Known rows, with every step that occurs:
remit/pebaro: [ 14.2  20.4   1.7 -46.1   7.4   6.5 -18.8  -5.1  -1.3   7.5  17.7  12.7
  13.7 -11.2 -14.9   0.1 -36.7  16.0  -4.7 -24.5  12.6 -25.5  -6.8  16.8]
bomariz/niku/siteb/pebaro: [ -6.8  -0.1  -6.1   5.3  20.4   6.5 -17.9  10.6   2.6 -23.6   1.4  -4.0
  16.1  28.1  26.3   1.7 -12.2 -12.1  28.7 -31.7  -5.2  26.5  -7.0  -4.5]
niku/siteb/vurakul: [-10.1  -9.4   5.6   1.6 -26.1 -23.6  -4.2   3.2  24.5 -18.8 -27.5  -2.8
   1.2   6.3  -3.9 -22.7 -30.3  13.9  -2.1   1.4  15.4  -3.1 -24.3 -21.8]
monarub/siteb/vurakul/pebaro: [ -6.3   8.3 -10.5   1.3 -29.1   3.3  16.0 -14.6  17.7  -1.2 -10.7  23.2
  17.7 -14.4 -10.6  -4.1  -5.3  13.2 -13.9   6.4  20.5 -25.6  22.2  12.4]
mevub/bomariz/niku/siteb/monarub/vurakul/pebaro: [  8.7 -18.6   5.6  24.0 -10.6  25.5  21.4  -0.2   3.1   3.6 -13.5 -13.2
 -12.1 -30.2  38.0  39.2  63.9 -50.0   8.5  15.5  18.6  24.7  17.6 -36.9]
siteb/vurakul/pebaro/monarub: [  2.5   0.0 -29.4  18.8 -14.4   8.7  31.3 -15.3 -11.2  22.4  13.4  26.7
  13.4 -13.1  -0.2   1.3   5.4  22.1   2.9  15.1   2.5 -14.5  32.7  23.0]
pebaro/siteb: [ -8.6  -1.0  15.9  -2.7  19.7  -7.7   1.6   0.7   4.3   1.7  10.7  12.9
  -0.6  12.9 -31.2 -33.4 -26.7  26.9 -17.5   0.8 -17.9  14.1   6.8  19.8]
bomariz/niku/siteb: [-22.5 -15.1  29.0   0.4  24.4 -12.1  -8.1  20.9  27.5 -11.7   3.6   3.1
  13.0  30.0  10.3  -9.5 -13.4  -0.7   8.3  -5.8   7.1  26.9   0.9  -1.1]
bomariz/niku: [-10.7  10.3  14.7 -10.7  22.8  -1.8  10.5  14.9  22.0   3.7  30.4  13.0
  18.5  34.0   1.1   0.4 -27.3  20.4  -5.1  -3.0   3.1  16.5  32.0  19.0]
monarub/vurakul: [ -0.7   7.8  16.2 -19.0  -5.7 -16.6   9.7  -7.0  10.4   9.0   0.3  -4.6
  -7.2   0.0 -26.1   7.2 -32.5  29.1 -29.9  26.3   5.6 -17.5   0.4  -2.0]
mevub/bomariz/niku/siteb/pebaro: [ 17.4  -8.1 -12.5  14.0  20.1  16.7 -10.6  19.2 -12.0  -7.6   4.6  -7.3
  14.4   7.5  21.8  11.5   6.3 -29.2  20.0 -47.1  -8.3  40.2   9.1 -21.9]
niku/siteb: [-21.5 -10.1  26.3 -17.9  12.7 -21.6 -19.0   9.8  11.8   1.4 -14.2   6.7
   6.4  15.0  -7.4 -31.8 -33.2  11.6  -2.2   1.0  20.4  16.0 -29.1  -3.3]
bomariz/niku/siteb/vurakul/pebaro: [-11.6 -16.1  -1.8  33.4  -9.5   1.9  24.2  -2.0  25.2  -9.6  -0.2   7.9
  23.2   0.5  40.7   1.1  11.1  -4.3  22.7  -6.3  14.2  23.3  15.4  -5.0]
pebaro/siteb/niku: [ -2.5   4.3   4.1  -3.9  -6.4 -19.3   2.7  -0.1  13.0   5.5  13.2 -10.0
  -1.7  48.8 -23.7 -31.3 -20.0  10.9 -12.1   1.2  13.4  41.3  -9.7   3.4]
mevub/bomariz/niku/siteb/vurakul/pebaro: [ 10.6 -24.9 -10.6  43.2 -10.0  10.5  29.2   5.9  10.0   7.0   4.9   4.9
  21.7 -19.0  34.0  11.6  29.8 -19.9  17.2 -19.9  11.2  36.6  32.3 -20.8]
remit/pebaro/vurakul/siteb/monarub: [ 10.8  29.0  -6.2 -33.2 -25.9   3.2 -18.5  -7.6 -28.2   7.1 -11.3   1.4
 -16.2 -68.3  16.8  -8.0  31.0 -24.6   4.9   7.9 -16.6 -61.6 -21.4  19.7]
monarub/vurakul/siteb/pebaro: [ 10.3  12.0 -20.1  -2.8 -10.0 -12.5   0.0 -27.7 -21.5  -5.2  -7.4  -9.6
  -4.3 -30.7  18.7   6.5   0.3  -6.0 -10.9   7.5 -20.1 -28.1 -25.4  11.2]
niku/bomariz: [ -7.8  20.8  28.4 -26.7  29.6   0.8  -0.9  23.1  -8.6  41.1   9.5   8.4
   0.2   7.6   3.7  -2.4 -43.4  37.6  -4.1 -18.3  31.2  16.2 -14.2 -12.5]
siteb/niku/bomariz: [ -3.4  25.8  16.7 -29.1   2.6  -8.9   3.2  23.0  -1.4  44.1  14.6 -13.4
  -2.7  42.2  10.9   0.5 -40.3  20.0   2.2 -17.0  60.9  46.9 -33.9 -27.2]
monarub/vurakul/pebaro: [ -0.7   4.0   8.5  -5.6  -3.1   0.5  28.2 -26.3  -4.5  32.9  11.2  10.2
   9.2 -23.1   2.1  10.6  -9.5  23.6 -14.1  25.1  16.0  -2.1   9.1  14.1]
pebaro/monarub: [ -9.0   0.9   0.4 -17.0  19.1  -4.4  -0.9   6.6  -9.7  17.1  17.5  19.6
   1.2  18.2 -28.2  -9.8 -19.0  24.9 -12.9  14.2  -2.1 -10.7  17.8  26.3]
niku/siteb/pebaro/vurakul: [  0.7   5.8  -2.7  -0.5  -3.6  -8.1 -19.5   3.8 -30.3  11.3 -18.6  -5.5
   3.3 -13.7   1.7 -20.3 -18.7  11.3  21.2 -12.9 -21.7  -0.5 -29.9  -6.8]
niku/siteb/pebaro/monarub: [ -3.6  -8.1 -19.3   0.3  15.9   2.3 -27.6   3.0 -25.2  -8.6 -12.3   4.6
   0.0  11.9  -1.9 -10.5  -3.8  -6.2  20.7 -12.9 -10.4   0.3 -21.9   1.0]

Rows:
[ -1.9  19.3  -1.0 -16.2 -25.5  18.4  23.5 -24.0  -5.3  17.5  -7.6   3.6
 -13.4 -25.5  15.2  22.2   9.6  -2.8  -8.3  37.7  30.7 -12.4   0.5  -0.8] : siteb/monarub/vurakul/pebaro
[  0.6   6.5 -36.9   1.5  13.9  -2.7 -11.3 -11.4 -41.0   4.0   8.1  16.4
   5.2 -14.6  15.9 -11.1  13.0  -9.7   7.0  -2.7 -28.8 -20.3  -6.4  36.2] : vurakul/siteb/pebaro/monarub
[ -1.6   5.7   9.4   1.6 -19.5   5.9   6.8 -10.4   8.8 -23.1 -22.1 -15.6
 -40.4  -5.8 -23.4   2.9   9.4  -3.0 -27.2  37.2 -15.9 -18.0  -2.8 -12.7] : pebaro/siteb/monarub/vurakul
[-16.2 -10.5  15.4  14.9 -10.6  17.5  15.5  -8.1  17.9 -12.8 -18.1 -10.3
 -12.9 -11.6  43.2  30.9  44.1 -34.7  16.3  31.0  21.2  10.4  -0.1 -20.2] : bomariz/niku/siteb/monarub/vurakul/pebaro
[ -3.6   6.8   9.6  13.4  17.2   8.0  21.9   1.7 -19.5  51.8  20.5  -0.8
   3.6  16.3  26.5  -9.7   4.5  10.9  14.5 -19.9  37.1  68.4 -18.0 -10.2] : vurakul/pebaro/siteb/niku/bomariz
[-14.6  -2.9   8.3 -17.3  13.3  -3.6 -16.6  11.4  10.3  -7.1  -3.8  20.6
  -1.7  16.6 -49.9  -6.7  -0.3  10.8 -24.5  18.3  -3.2 -37.0  22.5  23.3] : pebaro/monarub/siteb
[ 20.6  -6.6  -9.5  27.4   8.9  10.4  -4.6  23.6 -28.2  14.1   1.5 -13.4
   9.8 -17.4  13.9   8.7  21.8 -17.6  24.6 -34.7 -36.1  23.3  16.5 -21.4] : mevub/bomariz/niku/siteb/pebaro/vurakul
[-24.1   0.1  20.8 -10.7   1.1   7.9 -12.2  22.2  28.7 -28.7 -15.8  -3.8
 -11.6  27.1  26.0   0.6   7.1 -28.3  14.6   7.5  22.6  20.2  -4.5 -14.5] : bomariz/niku/siteb/monarub
[ 24.9   3.4 -14.8   5.0 -20.5   7.6  -5.1 -11.9   7.4 -28.2  -0.5  -0.7
  -1.1 -21.5 -25.8  -6.0 -13.0  10.5  -8.6 -25.3 -26.1 -33.3   2.6   1.7] : remit/pebaro/siteb/vurakul
[  2.5 -21.0 -12.5  31.4  13.6   7.8  -7.6   2.1  -4.2 -34.1 -10.4 -22.3
 -11.6  11.2   7.7  37.3  31.6 -22.5  17.6   3.5 -36.1 -12.1   4.3 -14.5] : bomariz/niku/siteb/pebaro/monarub/vurakul
[ 16.2  -9.4  -8.6  -6.5   1.8  -8.6 -11.8 -23.6 -18.5  -6.9  -0.1  -3.5
 -13.2 -56.3  -8.2  20.9  40.7 -16.2 -15.6  17.8 -29.2 -73.9  -8.7  21.5] : remit/pebaro/monarub/vurakul/siteb
[ 26.1 -29.6 -21.2  41.5  14.2  17.0  -1.9   9.0 -19.5 -16.7  -4.6 -24.1
 -10.4  -5.9   2.4  46.9  50.8 -36.6   9.9 -10.0 -37.3   1.8  22.1 -32.3] : mevub/bomariz/niku/siteb/pebaro/monarub/vurakul
[  0.2  -9.7  -9.6   6.2 -23.4 -36.1  10.0 -15.5  -2.0   6.9   0.6 -21.5
 -17.4   8.1  -3.7   4.0  33.1 -16.0 -22.3  46.7   2.5 -15.7 -18.1   6.5] : pebaro/monarub/vurakul/siteb/niku
[ -2.9   2.0  -5.3   9.3  -3.7  -3.0  22.0 -17.8  -2.8  31.1  23.4   5.6
  13.2  25.7   4.1 -27.3   1.5   5.8   2.9  -1.1  23.9  57.0  -1.8  20.4] : vurakul/pebaro/siteb/niku
[ 15.1   3.6   5.0 -15.9  17.6   9.6 -17.3  -6.8  -2.3  -9.3  12.5   8.6
   2.2 -14.0 -26.6 -12.8 -14.4   9.5  -8.0 -25.5 -21.3 -16.6  -1.6  19.4] : remit/pebaro/siteb
[ 13.6   8.0 -10.1 -30.4  17.0  11.3 -18.9  -1.2 -15.7   6.6  19.6  17.9
   4.6 -10.7 -26.2   9.1  -6.4   9.7  -2.8 -13.4  -8.9 -40.7   8.3  24.4] : remit/pebaro/monarub
[ -1.6   1.2  -0.3  17.5   9.5   1.3 -11.7  15.0 -14.7  -3.7  -2.3 -10.2
   9.8   0.6  20.1  -1.7   2.5  -2.8  31.7 -18.9 -34.9  10.6   0.8  -5.0] : bomariz/niku/siteb/pebaro/vurakul
[ 21.6  10.8  -0.7 -14.8 -22.5  23.8 -13.5 -18.1   2.9 -34.3 -20.4 -20.1
 -36.8 -33.7 -20.1  22.0  20.1 -20.4 -17.0  10.8 -19.0 -47.4 -11.8 -13.4] : remit/pebaro/siteb/monarub/vurakul
[  0.5  -1.2  -5.0  19.0 -17.5  -9.7  13.3  -4.9  15.9 -19.7  -3.6   3.2
  -5.1   5.2 -28.8 -26.5 -24.6  26.9 -19.6   2.4 -23.0  -4.2  11.2   2.3] : pebaro/siteb/vurakul
[ -9.3   3.0  -2.1 -20.3 -14.9 -14.0 -13.3   8.9  15.4  -2.3  -1.2  -2.5
  -4.7  48.7 -43.7  -4.6   4.2  -6.0 -19.7  17.8  25.0  -8.4   5.6   8.1] : pebaro/monarub/siteb/niku
[-11.7 -16.2   8.4  21.7 -11.7 -13.3   5.1  15.9  40.3 -32.9  -9.8  -6.4
   7.6  22.9  11.2  -1.7 -10.4   1.3   8.6  -4.0   1.5   9.4   4.2 -19.1] : bomariz/niku/siteb/vurakul
